Each row was made from one walk, in order. Every step used is in the known rows, and no mark comes twice. Write each row's walk.
(in the rows, 128 means zero)
Known rows
u > n > h > b: [131 131 139  92  56 141 166 139  74 124  78 152 130 153 107 159 114 122
 146 161 154]
u > r: [123 117 137 120  92 124 125 150  86 127  98 148 146 118  86 129 104 130
 140 147 117]
b > h > k: [165 103 176  84  84  97 105 119  96 137 100 153 125 156  99 180 108 147
 105  98 116]
k > g: [120 115 156 127 114 170 104 144 125 130  89 128 119 119  71  82 157 137
 106 118 126]
h > b > g > n: [135 105 125  95  98 118 215 142  95 154  93 194 137 146  94  92  96 136
 130 108 117]
b > h > n: [116 132 170  88  76 101  97 114 109 139 111 171 134 140 116 167 142 153
 110  98 144]
n > h > k > g > b: [133 135 178 114  97 186 142 124  87 158  57 143 104 147  67 186 158 127
  88  90 120]
g > b > h > w: [130 121 154  73  77 103 150  93 118 165 110 150 134 133  90 182  84 142
  91 111 143]
g > k > h: [115  97 141  92  82 172  95 193 113 157 106 126 129 148 122 120 118 127
 112 112  85]
g > b > h > n: [ 86 158 165  88  72 112 137 115 123 161 113 178 126 123 111 180 127 161
 104  86 134]
g > k > h > b: [135 107 135  85  63 165 159 188  93 154 102 134 121 158 116 115 102 125
 112 104 101]
g > b > h: [113 137 162  84  81 106 153 128 132 155 116 156 118 113 101 175  94 161
 105 100 122]
u > n: [ 97 115 133 105  80 134  87 151 113 124 100 145 148 133 114 107 120 132
 155 170 124]
h > n > g > k: [ 82 117 139 122  79 155 108 158 116 181 107 153 146 154 116  58 193 140
 122  98  88]
h > k: [144 105 153 105 103 132  93 136  97 136  87 133 136 157 101 146 116 130
 117 111 106]
g > n > h: [127 106 158  97 101 145 120 144  95 163  85 159 134 150 107 196  94 149
 107 141 117]
u > n > g: [ 98 101 125 114  75 140 119 155 125 147 107 150 145 131 108  70 143 140
 156 161 109]
w > h > k: [164  80 163  77  83 140  99 121  70 132  97 126 114 148 113 160 118 141
  89 128 105]
n > g > k: [117  89 134 119  90 152 131 177 126 179 111 126 137 144 103  44 154 140
 124 114  67]
k > g > n: [112 107 158 128 116 171 105 147 119 154  92 157 123 130  69  94 134 156
 100 130 105]

Which walk is each row?
[ 93 115 136  97  74 171 116 156 124 161 104 164 130 135 126 140 157 139
 110  88 126] -> k > h > n > g
[114  95 148  87  71 150 119 120  95 154 113 149 122 130 127 114 173 154
  93 119 119] -> w > h > n > g
[ 91 117 148  86  65 157 147 119 104 173 116 156 115 119 123 126 165 162
  88 110 112] -> w > h > n > g > b
[139 105 174  94  85 178 128 118  82 149  89 136  92 129  81 140 147 149
  70 108 100] -> w > h > k > g > b
[108  91 150  91  64 162 111 142  88 172 115 142 124 145 128  81 186 150
  95 117  89] -> w > h > n > g > k
[ 87 159 177 113  84 153 135 115 125 158  99 175 106 113  73 131 171 159
  89  79 135] -> k > g > b > h > n
[ 95 121 131 112  92 144 175 150 147 178 113 143 127 111  97  99 128 153
 117 105  98] -> n > g > b
[141 110 167 127 109 168  93 133  99 135  74 136 118 148  68 108 158 130
 102 100 108] -> h > k > g
[155  98 148  82  91 143 120 101  83 148  72 119 144 162  96 194 113 105
  99 135 164] -> n > h > w
[138  98 164 111 107 180 118 109  86 168  69 151 127 157  59 152 134 131
  80 135 139] -> k > g > n > h > w
[135  99 125  77  83 150 205 162  98 155  93 196 125 143 109 139  83 130
 117  95 121] -> k > h > b > g > n
[143  90 150  86  96 143 118 109  80 174  81 153 148 171  96 203  87 130
  93 151 138] -> g > n > h > w
[155 115 180 115 103 180 113 128  78 141  54 134 111 159  71 172 164 121
  93 101 128] -> n > h > k > g
[156 110 167  97  96 148 112 129  76 141  66 133 126 166 102 209 128 121
 107 109 126] -> n > h > k
[150 112 142  91  83 146 214 155  73 156  69 158 126 165  97 119 142 106
 125  92 119] -> n > h > b > g > k
[128 121 132  89  68 138 194 139  76 130  69 178 135 152 103 128 136 109
 157 142 148] -> u > n > h > b > g
[130 133 171  85  78 109 143 118 110 160 104 162 118 136  96 192  97 156
  98  86 107] -> g > b > h > k
[130 115 159  97  74 117 176 126 124 183 112 164 117 132  90 146 126 162
 102  80  92] -> n > g > b > h > k
[156  79 138  67  82 129 207 128  69 148 102 180 116 139 108 111 100 147
 101 127 115] -> w > h > b > g > n
